Every row comes from one small tree of marks. Brackets hold a mark, then the marks that hang from it, in alphabetical order. Every link used is in the known rows. Which tree was each row made from?
Known rows
[mebir fifub veze vuzifu]: [ 2.79 -0.02 -4.71  0.01  0.32 -0.84  1.47 -0.93  0.58 -0.80 -0.17  0.37
  1.57  1.41  2.03  2.49  0.25 -1.84  0.90  0.18 -1.93]
[mebir fifub veze]: [ 3.31  0.33 -2.20  0.19  0.55 -0.19  0.80  0.18  0.28 -0.95  1.03 -0.15
  0.12  0.05  1.56  2.73  0.42 -2.16  0.43  0.21 -1.53]
[mebir vuzifu]: [-0.58 -0.60 -2.37 -0.58 -0.39 -0.95  0.90 -1.17  0.18  0.01 -0.93  0.38
  1.15  1.21  0.11 -0.21 -0.22  0.54  0.16 -0.03 -0.43]
[fudetel [tazal veze]]: [ 1.00  1.38  0.00 -1.60  0.84 -1.65  0.08 -0.12  1.00  0.43 -0.32  0.36
  1.12 -0.18  1.26 -0.41  0.63  0.72  0.64 -3.21 -0.75]
[nebekav [fudetel [mebir veze vuzifu]]]: [ 1.18 -0.60 -1.24  0.09  0.18  0.32  2.08 -0.93  0.65  0.58 -1.62  2.38
  0.41 -1.31  2.33  0.70  0.93 -0.29 -2.11 -1.23 -1.02]
[tazal fudetel [mebir fifub vuzifu]]: [ 0.56  0.35 -1.39 -0.59 -0.50 -0.61  2.12 -2.03  0.25 -1.96 -1.25 -3.10
  0.27 -0.89  0.58  0.61  1.67  2.01  2.32  1.87 -2.44]
[nebekav [fudetel tazal]]: [ 0.54 -0.39  1.01 -1.66  0.73  0.22  2.34 -0.37  0.57  0.25 -0.89 -0.07
  0.44 -2.70  1.65 -2.18 -1.17 -0.66 -1.04 -1.22  1.03]
[mebir [fifub nelon] [veze tazal] vuzifu]: [ 1.91  0.87 -5.27 -1.18 -0.80 -2.08  1.62  0.35  1.65 -2.47 -1.12  1.86
  2.69  1.00  2.96  0.92  1.42 -2.33  0.78  1.76 -0.61]
[fudetel [mebir veze vuzifu] tazal]: [ 2.59  1.28 -3.72 -0.10  1.40 -0.24  2.72 -1.49  1.74  0.24  0.41  1.88
  2.21 -0.03  3.44  1.17 -0.68  0.29 -1.55 -2.68 -1.55]
[mebir [veze nebekav tazal] vuzifu]: [ 0.08  1.47 -4.32 -0.42  0.08 -1.77 -0.01 -0.32  1.13 -0.68  1.15  2.35
  2.67  3.12  1.12 -0.15  2.57 -0.05 -1.87 -0.77 -0.52]
[tazal [fudetel [mebir vuzifu]]]: [-0.92  1.41 -0.43 -0.28 -0.30  1.12  1.74 -1.39  0.98 -0.21 -2.10 -0.55
 -1.17  0.15  0.29  1.12  0.13  2.58 -0.02 -0.14 -1.54]
[nebekav [fudetel [tazal veze]]]: [ 0.46  0.22  1.92 -2.34  0.72 -1.45  1.06  0.15  1.07  0.79 -1.84  0.58
 -0.02 -2.29  1.69 -1.78  0.72  0.04 -0.14 -3.29  0.05]
[tazal mebir veze]: [-0.03  0.09  1.09 -0.29  0.26 -2.42 -1.40 -0.50 -0.24 -0.27 -0.82 -0.31
  0.73 -1.52  0.60 -0.42  3.84  2.30  1.39 -1.38 -1.84]
[tazal [fudetel [mebir fifub vuzifu]] veze]: [ 0.60  2.85 -1.14 -0.57 -1.34 -0.38  1.74 -0.33  1.10 -0.71 -3.85 -1.43
 -1.10  1.17  1.46  2.82  1.46  2.49  1.93 -1.34 -3.30]
[nebekav [fudetel [mebir fifub]]]: [ 1.59  0.25  0.72  1.45 -1.96  1.46  3.18  1.51 -0.14 -0.64 -3.57 -0.01
 -1.41 -1.87  2.38  0.43 -0.59  0.01 -0.32  0.65 -0.58]
[tazal fudetel [mebir fifub]]: [ 1.24  0.88  1.10 -0.24  0.33  0.04  1.35 -0.86  0.06 -2.46 -0.34 -3.32
 -0.98 -2.68  0.32  0.95  2.10  1.47  1.97  1.79 -2.28]
[tazal fudetel [veze nebekav]]: [-1.96  2.35  1.40 -1.88 -0.14 -1.29 -0.54  0.38  0.97 -0.32 -0.63 -1.06
 -1.50  0.65 -0.94  1.41  3.55  1.96  0.78 -1.91 -0.67]
[nebekav fudetel]: [-0.53 -1.29  1.75 -0.40 -0.12  0.49  0.92  0.13 -0.27 -0.03 -1.39  0.53
 -0.92 -2.01 -0.06 -1.46  0.29 -0.58 -0.63  0.10  0.96]
[veze [tazal fudetel mebir]]: [-0.41  1.78  2.36 -0.64  0.58 -0.22 -0.85 -0.91  0.56 -2.20  0.66 -1.47
  0.15 -1.89 -0.11 -1.45  3.12  2.61  0.55  1.53 -2.06]

Write each row's tree
[-0.39  1.91 -0.81 -1.32  0.14 -2.31  0.73  0.51  1.09  0.67 -0.42  0.72
  1.28  0.87  1.46 -0.37  1.71  1.40 -0.24 -3.67  0.37] -> [fudetel [tazal [veze nebekav]]]
[-0.20 -1.42  0.74 -0.11  0.69 -1.13  1.24 -0.79 -0.35 -0.56  0.73  1.37
  0.49 -3.06  1.43 -0.16  4.54 -0.31 -1.11 -0.35  0.20] -> [tazal [mebir [veze [nebekav fudetel]]]]
[ 4.01  2.89 -2.33  1.97 -0.26  0.60  0.87  1.51  0.57 -1.45 -0.12  1.80
  0.61  0.62  2.90  1.97  0.60 -0.48 -1.00 -0.22 -2.59] -> [fudetel [mebir fifub [veze tazal]]]
[-1.85  2.98  0.64 -1.24 -0.38  0.19 -0.32  0.42  0.74 -1.41  0.65 -0.57
 -0.52  1.11 -0.75 -0.76  2.50  1.46 -0.45  0.74  0.19] -> [veze nebekav [tazal fudetel]]
[-2.12  0.53 -0.76 -0.30 -2.07 -1.85  1.77  0.67  0.26  0.97 -4.38  2.12
 -0.14  0.88  1.58 -0.44  2.70  2.30 -1.06 -2.86 -0.22] -> [tazal [veze [nebekav [fudetel [mebir vuzifu]]]]]
[ 0.25  0.29 -6.26 -0.99 -1.47 -2.45  3.21  0.24  1.27 -1.97 -1.22  1.57
  1.81  1.09  2.94  2.31  2.09 -1.98  0.83  0.91  0.69] -> [mebir [fifub nelon] [veze nebekav] vuzifu]
[ 2.98  0.03 -1.04 -0.76  2.94 -1.09  1.14 -1.92  0.99 -0.80  2.63  0.10
  2.11 -3.36  2.57  0.08  1.98  0.25 -0.46 -1.62 -1.39] -> [fudetel [tazal [mebir veze]]]
[ 1.01  0.59  0.74 -1.20  1.17 -2.71 -0.08 -0.77  0.81 -0.06 -0.15 -0.71
  1.72 -2.04  2.07 -1.37  2.58  2.48  0.90 -2.58 -1.86] -> [fudetel [tazal mebir veze]]
[-2.39 -1.22 -0.24 -1.09 -1.09 -3.72  0.84 -0.59 -0.07 -0.01 -2.86  0.74
  1.29 -0.95  0.72 -2.13  4.99  2.41  0.12 -1.70 -0.32] -> [tazal [mebir vuzifu] [veze [nebekav fudetel]]]
[ 1.45  0.44 -2.06 -0.47  1.88 -2.06  1.81 -1.24  0.93 -0.85  2.61  0.42
  2.26 -2.12  2.46  0.13  2.84  0.78 -0.89 -1.98 -0.35] -> [fudetel [tazal [mebir [veze nebekav]]]]
[-1.43  0.27  1.34  1.02 -1.76  0.97  2.54  1.29 -0.03  0.42 -2.49  1.80
 -1.47 -0.95  1.41 -0.46  1.02  1.00 -2.05 -1.07  1.38] -> [veze [nebekav [fudetel mebir]]]
[ 0.99  0.43  1.48  0.01  0.18  1.13  3.31  0.27  0.85  0.22 -1.87  1.03
 -0.37 -3.14  2.95 -1.38 -1.36  0.65 -1.79 -2.03  0.46] -> [nebekav [fudetel mebir tazal]]
[-2.19  1.48  2.02 -1.46 -0.04 -2.16 -0.67 -0.75  0.59 -1.08 -0.53 -1.57
 -0.98 -1.09 -0.53  0.46  5.68  3.46  1.46 -1.19 -1.53] -> [tazal fudetel mebir [veze nebekav]]
[ 2.80  0.39 -1.44  0.22  0.34 -1.12  3.08 -0.70  0.70 -1.79 -0.25 -2.23
  2.01 -2.24  2.75 -0.60  0.12  0.94  1.31  0.31 -1.32] -> [fudetel [tazal [mebir fifub]]]
[-0.20 -0.64 -0.02 -0.66  0.74 -0.17  1.00 -0.05  0.26  0.01  0.35  1.81
 -0.08 -1.16  1.17  0.38  2.18 -1.62 -1.78 -1.17  1.03] -> [mebir [veze [nebekav fudetel]]]
[ 2.27  1.97 -3.26  2.15 -1.03  0.21  2.60  1.32  0.37 -0.94 -0.54  1.29
 -0.25  0.81  2.96  3.54  1.08 -0.23 -1.05 -0.86 -1.24] -> [fudetel [mebir fifub [veze nebekav]]]
[ 0.42  0.26 -1.34 -1.90  0.50 -3.39  0.68 -1.98  0.94  0.07 -0.78 -0.47
  2.86 -0.84  1.93 -1.74  2.21  2.92  1.26 -2.66 -2.12] -> [fudetel [tazal [mebir vuzifu] veze]]
[ 2.14  0.19 -2.73  0.95  0.03 -1.68  1.64 -0.22 -0.19 -1.71  1.04 -0.34
  1.39 -0.72  2.01  2.09  3.50 -0.10  0.40 -0.03 -1.22] -> [tazal [mebir fifub [veze nebekav]]]
[ 3.12  1.88 -1.87  1.29 -0.60  0.66  4.03  0.61  1.01 -0.62 -1.43 -0.62
  0.31 -0.29  3.54  0.71 -1.88  0.61 -0.07 -0.92 -0.99] -> [fudetel [mebir fifub] tazal]
[ 0.26  0.82 -4.26  0.91 -2.35 -2.34  1.62 -0.06  0.12 -2.42 -1.18 -0.56
  3.37  1.86  1.75 -1.76  3.20  2.19  0.64  1.56 -1.07] -> [veze nebekav [tazal [mebir fifub vuzifu]]]
[-0.16 -0.45 -2.22  0.20 -3.26 -0.24  5.03  0.77  0.90 -1.39 -5.49  1.12
 -0.18 -1.66  3.61  0.27 -0.74 -0.50  0.46  1.75  0.74] -> [nebekav [fudetel [mebir [fifub nelon] vuzifu]]]
[-1.53 -1.41 -1.45 -1.21 -0.09 -2.06  3.51 -1.71  0.65 -0.45 -1.11  0.00
  2.69 -2.17  2.19 -3.42  1.70  1.94 -1.04 -1.06  0.84] -> [veze [nebekav [fudetel [tazal [mebir vuzifu]]]]]
[ 2.06  0.42 -5.07  0.56 -1.19 -0.96  3.52  0.15  1.35 -1.44 -2.80  1.97
  0.85 -0.27  4.09  3.22  0.40 -1.04  0.37  0.72 -0.77] -> [fudetel [mebir [fifub nelon] veze vuzifu]]
